What can hang from each mark
vetud: sefeme
poti: vatimod
kanim: sefeme
sefeme: magu
dosoz: magu
seli: magu vatimod vorem
magu: febo poti punod sefeme seli

Each row was made from one small tree. The marks that hang from a mark follow it in brackets, in alphabetical order. Every link used is in the known rows. Write each row's tree.
Known rows
dosoz{magu{poti punod sefeme seli}}: [ -4.0 -11.2 -31.7 -68.0 -61.5 -74.8 -16.3 -11.6 -14.3  33.0  16.3  44.5
  -2.0 -20.4 -29.2  30.4  43.5   1.5 -40.3  52.0 -46.6 -65.6]
seli{magu{febo poti punod} vorem}: [-10.5 -23.8 -30.9 -46.1 -26.2 -41.8  20.0   9.4   6.5  28.7  -5.0 -35.0
   5.6 -12.6  17.6  20.2 -57.8 -71.8 -34.3  13.2 -60.6  21.9]
sefeme{magu{febo poti punod}}: [-50.7   3.8   4.6 -31.9 -48.6  -7.6  14.1 -31.5   8.6  32.5 -41.5 -17.1
 -21.6 -10.9  41.6  -2.4  -8.8 -35.0 -37.5  -6.9 -42.1 -17.5]
sefeme{magu{febo poti{vatimod} seli}}: [-44.6 -11.7  14.3 -40.7 -59.9 -44.9 -30.7 -25.0  23.0   1.1  -1.8 -22.1
   7.1 -25.3  37.5 -11.8  22.3  12.1 -13.3  10.4 -76.2 -28.5]
seli{magu{punod} vatimod vorem}: [-15.2  12.9 -23.8 -29.1   4.0 -27.9   7.1   3.1  12.4  27.1  20.3 -20.7
  18.8   2.9  -3.8  -2.0 -48.4 -55.9 -18.5  10.0 -17.3  15.3]
seli{vatimod}: [-23.4  26.2  21.9 -14.5   9.7  -0.4  -6.1  -2.2   8.2  21.5   0.9  -3.4
  11.2   2.5  -4.3 -21.4   7.7  -9.4  -7.8 -22.7  13.5   1.2]
magu{seli}: [  3.8  -9.1  -6.3 -18.0 -14.2 -27.6 -13.0   5.3   6.2   0.4  21.9  17.3
   3.1  -9.4  -8.7   3.5  23.2   8.2  -4.9  22.1 -18.3 -23.3]
seli{magu{poti{vatimod} punod sefeme}}: [-11.9  -6.2 -12.8 -29.9 -50.0 -68.9 -17.3  15.7  -4.1   1.7  29.8 -17.8
  16.2  -1.6   1.4  13.3   6.2 -26.2  -7.5  50.5 -83.4  -2.5]
poti{vatimod}: [-20.4  -2.5   2.8   3.4 -16.8  -9.9 -16.1   0.5  11.4 -23.9   3.0 -22.2
  15.8   3.8  13.4  -2.8   1.5  16.3   7.1   5.0 -22.4  16.4]
kanim{sefeme{magu{punod seli}}}: [-20.0   2.1   8.0 -25.2 -47.4  15.0 -11.5 -28.7   9.6  21.8 -21.1  -0.3
 -10.6   5.7  36.5  10.0  -3.6  -1.9 -30.3  35.4 -32.0 -38.6]
magu{febo poti{vatimod} punod sefeme}: [-30.8   6.4   1.2 -37.1 -64.3 -47.3  -2.3   7.0  12.8  11.2 -14.2 -25.2
  13.5   4.2  14.9   9.4   8.2 -18.2 -24.4  12.4 -52.9  15.9]
dosoz{magu}: [ -8.6 -10.3 -18.8 -12.1   2.7  -6.9 -11.7 -27.5 -16.7  12.4 -17.3   3.7
  -2.3 -10.2 -10.6  11.9  -5.5   9.9  -3.9  -3.3   0.2 -25.4]
seli{magu{febo poti{vatimod} punod}}: [-57.8 -21.8  -4.9 -26.8 -40.1 -41.8  -3.0  14.0   3.4  10.6 -15.4 -59.2
   9.3  -4.5  36.6   8.6 -26.0 -56.6 -23.2   5.5 -91.1  25.3]
sefeme{magu}: [ -5.7  11.8   4.6   5.8  -9.3   6.0  -7.8 -37.3   2.7   2.2  -3.0   0.2
 -11.6  -8.4  16.4 -10.6  -1.1  11.7   8.2   3.7  -8.9 -27.3]
dosoz{magu{poti}}: [-15.3 -21.7  -9.3 -41.6 -18.4 -23.0 -11.2 -21.3 -18.6  23.0 -14.7  11.5
  -5.3 -25.6  -4.4  15.8  10.9   2.1 -25.0   2.2 -26.0 -35.0]
vetud{sefeme{magu{seli}}}: [-21.5  17.9   2.6  -9.6 -47.6  -9.1 -20.3 -27.6  53.6  12.4  28.0  10.6
   6.3 -12.3  25.9  -0.3  -8.0  17.0  -0.6  37.5 -36.0 -45.6]
seli{magu{febo sefeme} vorem}: [ 51.6  -2.7 -25.1 -10.4   6.4 -50.8  -2.9  -1.3  -0.9  20.8  25.1 -26.0
  27.6  -6.2 -19.5  11.4 -52.6 -31.7  22.9  14.5 -25.9  14.9]
seli{magu{febo sefeme} vatimod vorem}: [ 28.2  25.2  -3.8 -24.6  15.5 -50.2  -9.2  -1.8   9.2  43.3  26.5 -29.0
  39.4  -4.1 -23.0  -8.9 -44.5 -40.1  15.0 -10.9 -13.8  14.4]
magu{febo seli{vatimod}}: [-34.8  16.2  22.8 -33.1  -4.0 -26.2 -12.4   1.6  20.2  37.7  -2.7 -10.7
  16.7  -6.3  -0.8 -19.3  12.1 -19.5 -15.9 -28.7  -6.5  -8.8]
vetud{sefeme{magu}}: [-24.1  28.9  10.3   8.2 -33.1  19.3  -7.7 -35.7  46.7  11.9   4.3  -7.6
   4.7  -2.5  35.5  -4.0 -31.5   8.8   6.0  16.4 -17.6 -21.5]
sefeme{magu{febo punod seli}}: [-39.6   6.3  -9.8 -22.1 -41.8 -18.3   1.4 -32.0  15.9  21.8 -18.3  -9.5
 -15.3  -6.5  28.2  -1.6  -0.9 -18.5 -23.5  10.1 -32.1 -30.2]
kanim{sefeme{magu{poti}}}: [ -4.7  -4.3  35.1 -27.4 -35.1  26.2 -15.3 -31.0   0.1  25.1 -31.9  -9.4
  -6.7  -7.9  43.0   0.6  -6.8   5.1 -21.7   9.8 -35.9 -29.1]
kanim{sefeme{magu{poti seli}}}: [ -2.6 -15.6  29.0 -46.7 -50.0  -1.3 -27.1 -25.2   5.4  26.4  -6.8   9.2
  -4.4 -17.1  33.5   4.7  17.9  12.8 -27.9  31.3 -55.5 -50.0]
sefeme{magu{poti{vatimod}}}: [-33.4  -0.9  15.6 -21.9 -46.9 -20.9 -23.9 -29.4  13.0 -13.8   1.5 -13.3
   2.2 -17.3  34.6 -13.3  16.4  21.1  -4.8  12.6 -56.5 -19.7]

Which tree is each row?
[ -1.2   0.9   1.8 -75.8 -29.6 -56.0 -13.1   6.8  27.2  24.5  39.3  23.5
  23.3 -25.1 -13.3  -8.9  18.6  -9.6 -34.7  15.2 -24.6 -18.3] -> magu{poti seli{vatimod vorem}}
[  9.7  -5.0 -14.4 -34.1 -31.3 -57.8   0.1  15.1 -14.7  26.0  28.3   3.9
   3.1  -6.6 -12.5  18.1   5.4 -40.7 -14.0  43.5 -64.0 -19.8] -> seli{magu{poti punod sefeme}}
[ -7.8  -0.7  -7.3 -59.9 -62.4 -67.1   0.5  12.6   6.4  34.4   4.6  14.8
   1.5  -9.1  -6.3  17.0  31.6 -26.4 -37.2  28.4 -48.7 -24.9] -> magu{febo poti punod sefeme seli}
[ 16.9   6.3 -23.4  -3.9 -11.3 -41.0  -0.8   8.6 -15.6  16.6  26.1  -4.3
   5.2   7.7 -18.5  15.4 -10.6 -32.2   6.5  39.9 -34.7  -9.8] -> seli{magu{punod sefeme}}
[-10.3  -9.9   5.7 -44.0 -44.3 -37.9 -21.3 -25.2   9.6  11.7  19.8  23.7
 -11.0 -30.6  11.9  -4.6  38.3  13.3 -18.9  31.1 -53.3 -60.5] -> sefeme{magu{poti seli}}
[-46.5  -5.5  -2.2 -51.8 -62.6 -35.5   0.7 -26.7  15.1  31.0 -16.6  -2.0
 -18.1 -19.9  31.3   0.1  14.7 -26.1 -42.3  14.0 -62.0 -41.1] -> sefeme{magu{febo poti punod seli}}
[-53.4  20.0   3.5 -28.1 -73.3   4.4   7.1 -24.8  48.8  27.6  -7.4   0.5
  -8.7  -5.5  49.0   6.7 -20.2 -20.1 -38.0  33.4 -49.9 -27.2] -> vetud{sefeme{magu{poti punod}}}
[-37.3  27.5  15.1   8.0 -32.1  20.5  -0.7 -38.1  51.9  27.2 -21.2 -32.0
   4.4  -1.8  46.3  -7.5 -51.1  -9.4   2.0  -8.8 -21.8  -7.2] -> vetud{sefeme{magu{febo}}}
[-10.4  36.9   0.0 -42.7 -32.7 -52.1 -11.9   8.0  14.5  32.3  30.4  28.4
  15.1   6.7 -27.8  -5.3  39.9 -10.1 -22.0  24.8  -5.5 -30.7] -> magu{punod sefeme seli{vatimod}}
[-29.1  11.8  21.2  -8.1  27.8 -17.1  -8.7   1.2   0.8  43.1  -8.0 -48.7
  17.5  -1.1   6.0 -20.9 -30.7 -52.2   3.5 -39.2 -23.1  11.0] -> seli{magu{febo} vatimod}
[-14.8  26.5   3.8 -42.0 -15.0 -30.5 -13.7 -38.7  35.7  32.8   7.1  -9.1
  18.4 -18.3  10.5 -23.4 -17.4  -6.2 -10.7 -12.3  -6.2 -18.6] -> sefeme{magu{febo seli{vatimod vorem}}}
[ 35.4 -11.5 -20.4 -59.9 -63.9 -89.7 -31.2  12.4  23.8 -15.9  60.2  23.5
  38.0 -20.8 -20.9  13.7  26.3  27.9  -7.8  61.7 -56.0 -10.8] -> magu{poti{vatimod} sefeme seli{vorem}}
[-54.2  10.5 -17.2 -52.1 -22.7 -35.8 -15.0 -21.7   1.0  39.6  -4.3  15.3
   3.1  -6.5 -14.6   5.1  19.0 -13.7 -40.7   5.7  -8.1 -41.6] -> dosoz{magu{punod seli{vatimod}}}
[-38.1 -18.4 -24.9 -48.4 -37.9 -22.4   3.2 -19.2 -15.1  27.3 -27.7  10.4
 -14.5 -14.4   3.2  23.9   4.5 -20.6 -47.8  12.8 -31.1 -28.8] -> dosoz{magu{poti punod}}
[-29.0  -0.2  22.4 -35.8 -55.0  27.7   1.2 -28.8   2.2  31.6 -43.5 -10.8
 -15.9   1.6  49.5   9.8 -11.8 -16.5 -45.0  18.8 -40.5 -23.3] -> kanim{sefeme{magu{poti punod}}}
[-59.7  -1.0  -8.6 -80.7 -43.9 -52.1 -14.5 -14.9   0.2  49.9  -3.9  23.6
   0.4 -21.4 -10.2   5.8  36.4 -20.3 -60.4  10.6 -34.8 -54.2] -> dosoz{magu{poti punod seli{vatimod}}}
[ -6.4  13.4   6.0 -71.7 -36.3 -49.4 -20.7 -31.9  31.3  27.0  34.6  25.0
  13.3 -34.0   3.1 -19.4  16.8   3.5 -29.3  19.0 -31.5 -47.4] -> sefeme{magu{poti seli{vatimod vorem}}}
[ 18.8 -22.9 -48.2 -45.6 -15.1 -45.9 -17.1 -25.0   1.5   7.2  20.1  21.7
  13.2 -26.0 -27.3  25.3 -11.7  15.7 -13.4  32.1  -9.4 -32.6] -> dosoz{magu{seli{vorem}}}
[-43.2  -1.1  28.4 -37.3 -54.9  27.5   7.8 -32.0   5.8  47.0 -70.7 -34.0
 -15.8   3.5  62.6   7.1 -31.2 -36.5 -48.0  -7.0 -44.0  -9.4] -> kanim{sefeme{magu{febo poti punod}}}
[  3.2   7.3  -6.5 -40.0 -49.5 -41.4   7.7   9.1  -3.0  18.7   9.2  23.7
  -1.6   0.4 -10.3  15.5  26.7 -17.0 -29.3  32.9 -29.2 -16.2] -> magu{poti punod sefeme}
[ 17.6  -7.8 -11.1 -44.1 -27.1 -47.5 -20.7 -21.3 -23.4  27.5   4.6  29.0
   5.1 -21.4 -27.6  19.8  26.4  14.3 -11.5  19.5 -23.9 -47.2] -> dosoz{magu{poti sefeme}}
[-13.9   8.8 -27.7 -21.8 -25.6 -29.1   2.8 -28.5 -15.1  39.6 -36.4  -7.7
   0.1   3.2 -12.5  22.7 -14.2 -18.0 -15.8  -1.2  -4.2 -17.2] -> dosoz{magu{febo punod sefeme}}
[ 61.4   1.8 -29.9 -35.2 -25.4 -62.8 -14.9   4.7  14.2  -2.5  55.7  36.5
  26.0 -11.4 -36.8  14.7   9.0  18.6   5.9  52.3  -7.0 -18.8] -> magu{sefeme seli{vorem}}
[ -2.9  -6.2  -8.4 -34.7 -31.3 -56.5   5.7  12.0 -12.2  40.6   1.3 -20.6
   3.2  -4.9  -2.5  15.3 -13.6 -59.7 -17.1  17.7 -66.7  -5.2] -> seli{magu{febo poti punod sefeme}}
[-46.6  17.2  35.1 -56.8 -33.8 -36.0 -21.3 -30.4  21.5  48.2  -4.2  -4.5
   3.7 -27.5  22.4 -29.6  28.1 -13.8 -27.2 -19.5 -42.7 -45.9] -> sefeme{magu{febo poti seli{vatimod}}}
[ 15.3 -13.8 -23.9 -32.7 -15.7 -36.3  -0.2   1.0  22.3   8.5  10.3  -5.1
  16.6 -13.5  -2.7   7.6 -24.0 -11.6 -11.7   7.6 -14.2   5.5] -> magu{febo seli{vorem}}
[ 13.5   3.1  14.2 -33.5 -29.1 -38.9  -1.6   4.4  -1.7  29.6  -5.0   0.0
   8.3  -9.7  -6.3   5.3  13.3 -12.7  -9.2  -4.2 -27.9  -5.3] -> magu{febo poti sefeme}
[  6.1  20.6  20.1 -44.8 -23.1   2.4 -26.2 -36.4  29.1  33.2   6.4  -0.4
  23.4  -6.8  20.2 -11.9 -21.1   8.5 -18.4  13.7  -5.4 -27.4] -> kanim{sefeme{magu{seli{vatimod vorem}}}}
[-48.6 -27.5 -24.3 -67.5 -52.1 -51.0  -2.0 -15.0  -5.4  42.4 -32.0   1.9
  -9.5 -22.3   5.5  26.0   8.9 -28.3 -54.5   7.6 -52.9 -37.7] -> dosoz{magu{febo poti punod seli}}
[  6.6   2.1  10.5 -28.7 -48.0 -50.8 -25.6   9.5   5.5  -9.1  24.9   2.8
  23.2  -6.2  -6.5   3.3  32.8  20.0   1.0  27.6 -46.4  -3.8] -> magu{poti{vatimod} sefeme}
[  9.2  -0.8 -19.2 -28.8 -25.1 -31.0  -9.3 -37.0  24.6   9.7   6.2  -5.0
   7.5 -20.4  13.7  -4.0 -25.2   2.5  -3.3  12.0 -20.0 -20.5] -> sefeme{magu{febo seli{vorem}}}
[-33.7  -4.8 -10.1 -51.4 -62.7 -37.9  -5.7 -22.6  10.3  14.6   8.2  24.0
 -20.2 -21.7  21.2   1.9  33.2  -6.8 -39.8  42.6 -57.0 -55.8] -> sefeme{magu{poti punod seli}}
[  4.9  14.0  -7.7 -46.8  -8.1 -38.2 -12.1   1.1  28.2  15.7  37.7  16.8
  26.7 -12.0 -18.2 -10.5   0.9  -1.4 -15.2  10.3   3.8  -8.7] -> magu{seli{vatimod vorem}}
